What can hang from each mark:
j_42: j_344
j_410: j_370 j_832
j_370: j_149 j_344 j_410 j_683
j_344: j_370
j_2: j_42 j_832
j_683: j_370 j_839
j_263: j_370
j_630: j_149
j_839: j_263 j_410

Each row was made from one small tree. The marks that hang from a mark follow it in brackets, in the order of their numbers. Every link used is in the known rows. Write each row's tree.
Known rows:
j_630[j_149]: [ 0.79  1.76  2.36 -2.11 -0.68  0.07  0.35 -0.30  1.06  0.06 -4.39  1.24
  1.07  4.28 -0.13 -0.31  0.08 -0.31  1.18  2.36]
j_683[j_370[j_410[j_832]]]: [ 0.53  0.23  0.52 -1.10  1.28  0.16 -0.93 -0.23  0.31  0.18  1.84 -0.28
 -0.61 -0.13  0.65  0.82  0.40  0.82 -0.67 -0.32]
j_263[j_370[j_149 j_344]]: [ 0.25  2.68  0.26  0.86 -1.46  0.75 -0.96 -0.08 -0.47  0.58 -3.64 -0.82
  1.73  4.09  1.21  0.00  2.89 -0.46 -1.11  0.87]
j_370[j_344 j_410[j_832] j_683[j_839]]: [-1.64 -2.11 -2.29 -0.91  0.55  0.25  0.90 -2.53  0.35 -1.07  0.06  0.01
 -0.41 -3.32  2.43 -0.27 -1.90  1.73 -2.48  1.58]
j_344[j_370[j_149 j_410[j_832] j_683[j_839[j_263]]]]: [ 0.36 -0.27 -0.21  3.77 -0.63 -1.32  0.90  0.64  1.48 -0.04  3.69 -0.36
 -1.06 -3.15 -2.02 -1.14  0.24  0.58  2.43 -0.46]
j_2[j_832]: [-0.13 -0.35  0.76 -3.65  0.35  1.87  0.90 -0.75 -1.16  1.24 -3.45  1.12
  0.50  1.62  1.13  1.23 -2.68 -1.68  1.72  2.17]
j_410[j_370 j_832]: [ 0.72 -0.58  1.70 -2.19  0.79 -0.07 -1.20 -1.48 -1.15 -2.97 -1.72 -0.04
  0.36  0.74 -0.77  0.90 -1.54 -1.41  1.65  0.37]
j_263[j_370[j_149 j_344 j_410[j_832]]]: [-0.21  1.81 -0.80  0.73 -1.01  0.00 -1.48 -0.09 -0.86 -0.99 -1.52 -0.59
  0.62  1.73  1.79 -0.08  3.00  0.29 -1.98  0.60]
j_410[j_370[j_149 j_344 j_683[j_839[j_263]]] j_832]: [-0.07 -1.35  0.82 -0.25 -0.29 -1.02 -0.65 -0.73  0.36 -1.82  1.93 -0.16
 -0.19 -0.43 -0.35  0.28 -0.80 -2.17  0.36 -0.79]
j_410[j_370[j_149 j_344 j_683] j_832]: [ 0.17 -0.05  1.40 -0.66 -0.24 -1.47 -0.73 -2.39 -0.30 -2.54  0.38 -0.23
  0.18  0.65  0.16  0.54 -0.26 -1.26  0.78  0.89]
j_344[j_370[j_683]]: [ 0.46  1.18  0.65  1.95  0.06  0.55  1.76 -2.33  1.15 -0.23 -1.40 -0.97
  0.95  0.44 -1.77 -0.55 -0.57  1.33  2.62  2.24]
j_410[j_370[j_149 j_344 j_683[j_839]] j_832]: [ 0.06 -1.06  1.20 -0.37 -0.27 -1.03 -0.59 -1.23 -0.42 -1.51  1.31 -0.14
 -0.26 -0.18 -0.19  0.29 -0.85 -1.71  0.97 -0.08]
j_683[j_370[j_410]]: [ 0.52  0.84  0.31 -0.38  0.95  0.67 -0.29 -0.10  1.30  1.14  1.90 -0.84
  0.18  0.15  0.35  0.61  0.32  1.24 -0.94 -0.21]
j_263[j_370[j_149 j_344 j_410[j_832] j_683[j_839]]]: [-0.67  0.52 -1.36  0.51 -1.69 -0.30 -0.30 -0.55  0.29 -0.20  1.06 -0.44
 -0.42 -0.13  1.75 -0.58  1.16  0.77 -1.94  0.55]
j_683[j_370[j_149 j_344 j_410[j_832]] j_839[j_263]]: [-0.13 -1.68 -0.62  1.71  0.70  0.29 -1.41  3.81  1.28  2.35  5.34 -0.33
 -1.07 -1.45  0.20  0.15  1.87 -1.84 -2.11 -4.12]
j_263[j_370[j_149 j_344 j_410 j_683[j_839]]]: [-0.70  1.13 -1.56  1.19 -2.02  0.30  0.37 -0.41  1.29  0.81  1.06 -1.03
  0.39  0.19  1.52 -0.78  1.05  1.17 -2.26  0.61]
j_42[j_344[j_370[j_149 j_410 j_683]]]: [-0.35  1.44 -0.69  2.69  0.12  0.15  1.23  1.00 -0.63 -0.07  1.83 -0.95
  0.28  0.86 -1.41 -0.32  0.97  2.79  1.84  1.51]
j_370[j_149 j_344 j_683]: [-0.08  1.77  0.74  0.99 -1.52 -1.45  1.02 -2.39  1.09  1.17 -2.21  0.03
  1.15  1.11  1.60 -0.19  0.64  0.54 -0.11  2.19]
j_683[j_839[j_263[j_370[j_149 j_344 j_410]]]]: [-0.16 -1.03 -1.11  1.02 -0.88  1.41 -0.13  2.81  1.40  1.80 -0.33 -0.11
  0.60 -0.60 -0.21 -0.51 -0.25 -1.37 -1.33 -2.31]
j_839[j_410]: [ 0.77  0.07  0.95 -2.81  1.83  0.30 -0.04 -1.64 -1.65  0.96 -4.79  1.37
  0.02  1.12  0.57  0.49 -1.50  0.34 -0.77 -0.07]
j_2[j_42]: [ 0.56  1.83  1.14 -5.74 -0.11  1.38  1.64  0.44 -1.12  1.49 -6.12  1.46
  1.13  0.07 -1.53  0.56 -1.33  1.45  2.10  1.54]

Write each row's tree:
[ 0.42  0.49  0.33  0.15 -1.85 -3.70  0.56 -1.59  1.21 -0.54  2.30  1.16
 -1.65 -3.74  1.00 -0.49 -1.01  1.92  1.17  1.24] => j_370[j_149 j_410[j_832] j_683]
[-0.15 -1.44 -0.91  0.49 -0.66  1.00 -0.61  2.68  0.69  1.10 -0.30  0.25
  0.06 -0.76 -0.06 -0.37 -0.17 -1.64 -1.11 -2.37] => j_683[j_839[j_263[j_370[j_149 j_344 j_410[j_832]]]]]
[-0.19  0.67 -0.19 -0.44 -1.27  0.02 -0.30 -0.81 -0.54  0.84 -1.01  0.09
 -0.36  2.02  1.48 -0.32  1.01 -0.28 -1.51  0.28] => j_263[j_370[j_149 j_344 j_683[j_839[j_410[j_832]]]]]
[ 0.81 -0.11  0.96  2.80 -0.20 -1.04  0.91  0.34  0.64  0.97  1.64  0.18
 -0.96 -0.98 -2.34 -0.88  0.11 -0.43  2.84 -0.77] => j_344[j_370[j_149 j_683[j_839[j_263 j_410[j_832]]]]]
[-1.02 -1.40 -1.62  1.49 -0.97 -1.99  0.32 -0.05  1.51 -0.04  3.03  0.47
 -0.99 -3.87  1.63 -0.66 -0.01  0.27 -1.86 -0.58] => j_370[j_149 j_344 j_410[j_832] j_683[j_839[j_263]]]
[ 0.16 -2.08 -0.13 -0.29  1.04  1.14 -0.16  2.24  0.48  1.94  0.17  0.43
  0.11 -0.57 -1.08 -0.08 -1.48 -2.44 -1.38 -3.62] => j_683[j_839[j_263 j_410[j_370[j_149 j_344]]]]
[ 0.38  0.51 -0.10  2.35  1.14  0.48  0.10 -0.68 -0.47 -1.49 -1.00 -0.84
  0.39 -0.96 -1.55 -0.38  0.75  1.18  1.93  1.07] => j_344[j_370[j_410[j_832]]]
[-0.41  0.76 -0.82  2.75  0.06  0.48  1.33  1.80 -0.66  0.69  2.36 -0.90
 -0.02  0.27 -1.66 -0.50  0.54  2.46  1.94  0.81] => j_42[j_344[j_370[j_149 j_410 j_683[j_839]]]]
[-0.40  0.25 -0.66  2.30  0.31  0.07  0.87  1.67 -1.39 -0.02  2.36 -0.48
 -0.62  0.09 -1.50 -0.36  0.63  2.21  2.17  0.78] => j_42[j_344[j_370[j_149 j_410[j_832] j_683[j_839]]]]
[-0.34  0.68 -1.08 -0.37 -0.44  1.62 -0.43  0.03  1.85 -1.08 -3.24 -0.68
  2.13  2.56  0.67  0.25  0.89 -1.22 -2.87 -0.43] => j_839[j_263[j_370[j_344]]]
[-0.09 -0.78 -0.64  2.14  0.41  0.22  1.33 -1.11  0.67 -0.70  1.59 -0.68
 -0.63 -2.76 -1.54 -0.88 -1.12  1.62  1.97  1.03] => j_344[j_370[j_410[j_832] j_683[j_839]]]
[ 1.29  0.24  2.50 -0.65 -0.25 -1.54 -1.59 -0.23 -1.09 -1.92 -0.23  0.31
 -0.12  0.61 -1.16  0.65 -0.26 -1.96  2.65 -0.44] => j_410[j_370[j_149] j_832]
[-1.13  0.78 -0.54 -5.67  0.50  2.47  3.00  2.26 -2.48  1.63  0.59  1.23
 -0.57  0.19 -1.74  1.02 -1.34  1.14  3.27  2.30] => j_2[j_42[j_344[j_370[j_149 j_410 j_683]]] j_832]
[ 0.43 -2.10  0.84 -1.30  1.44  0.69 -0.77  1.14 -2.08  1.63 -1.18  1.02
 -0.84 -0.30 -0.45  0.14 -1.53 -1.79  0.08 -2.29] => j_683[j_839[j_410[j_370[j_149 j_344] j_832]]]
[-1.83 -2.55 -2.78 -0.68  0.47  0.18  0.82 -1.87  1.45 -1.52  0.98  0.02
 -0.30 -3.71  2.15 -0.29 -1.84  1.06 -3.33  0.59] => j_370[j_344 j_410[j_832] j_683[j_839[j_263]]]
[ 0.30  1.04  0.53  0.90  0.89 -0.56 -1.54  0.48 -0.10  0.90  2.24 -0.56
 -0.24  0.75  1.27  0.68  2.95  0.04 -1.35 -0.69] => j_683[j_370[j_149 j_344 j_410[j_832]]]
[-0.34  1.02 -0.50  2.16  0.34 -0.26  0.81  0.80 -1.30 -0.72  1.74 -0.60
 -0.29  0.63 -1.24 -0.19  1.04  2.52  2.04  1.43] => j_42[j_344[j_370[j_149 j_410[j_832] j_683]]]
[-0.20  0.90 -0.35  1.66  0.02 -1.53 -1.36  0.00 -1.27 -0.68 -1.58  0.25
  0.38 -0.92  1.89  0.05  2.49  0.30 -1.14  0.49] => j_370[j_149 j_344 j_410[j_832]]
[ 0.39 -1.94  0.22 -3.06  2.37 -0.29 -1.18 -0.65 -0.17 -2.52 -0.48  1.05
 -0.53  0.02 -0.69  0.85 -1.62 -2.24 -2.11 -2.80] => j_839[j_263 j_410[j_370 j_832]]
[-0.17 -0.58  0.51  0.12 -0.42 -1.35  0.53 -1.05 -0.52  2.17 -0.79  1.07
 -0.72 -0.31  1.46 -0.33 -0.28 -0.43 -0.57  0.00] => j_370[j_149 j_344 j_683[j_839[j_410[j_832]]]]
[ 0.55  2.41 -0.26  0.92 -2.03 -0.26 -0.58  0.62  0.61  0.37 -0.44 -0.59
  0.55  0.97  0.56 -0.44  1.62  0.92 -0.56  0.30] => j_263[j_370[j_149 j_410]]
[-0.14  0.50 -1.46 -0.23 -0.85  0.92 -0.16  0.50  2.62 -1.24 -1.00 -0.49
  1.32  0.38  0.16 -0.04  0.07 -0.21 -2.46 -0.83] => j_839[j_263[j_370[j_410]]]
[ 0.50  0.27  1.72 -0.08  0.43 -0.74 -1.81 -0.72 -1.56 -2.26 -1.27 -0.27
  0.75  1.65 -0.17  0.79  0.98 -2.17  0.91 -0.04] => j_410[j_370[j_149 j_344] j_832]
[ 0.16 -1.92 -0.64 -1.52  0.57  1.67 -0.11  1.98  0.18  1.98 -1.29  0.89
 -0.42 -0.07 -0.40 -0.23 -1.72 -1.56 -1.69 -3.06] => j_683[j_839[j_263[j_370] j_410]]
[ 0.59 -1.44  1.28 -0.34  2.05  0.40 -1.66  2.39 -2.02  3.84  2.14  0.75
 -1.86  1.17  0.48  0.54  1.54 -2.08 -1.08 -3.49] => j_683[j_370[j_149 j_344] j_839[j_410[j_832]]]
[-0.92 -0.13 -1.75  1.93  0.77  1.48  1.53  1.30  0.09 -0.38  2.02 -1.12
  0.37  0.08 -1.58 -0.33 -0.27  2.40  0.65  0.69] => j_42[j_344[j_370[j_410 j_683[j_839[j_263]]]]]
[ 0.35 -0.84  1.36 -2.61  0.16 -0.78 -0.10 -3.15  0.10 -3.24 -0.03  0.02
 -0.21 -0.22 -0.46  0.66 -2.77 -0.42  1.46  1.33] => j_410[j_370[j_683] j_832]
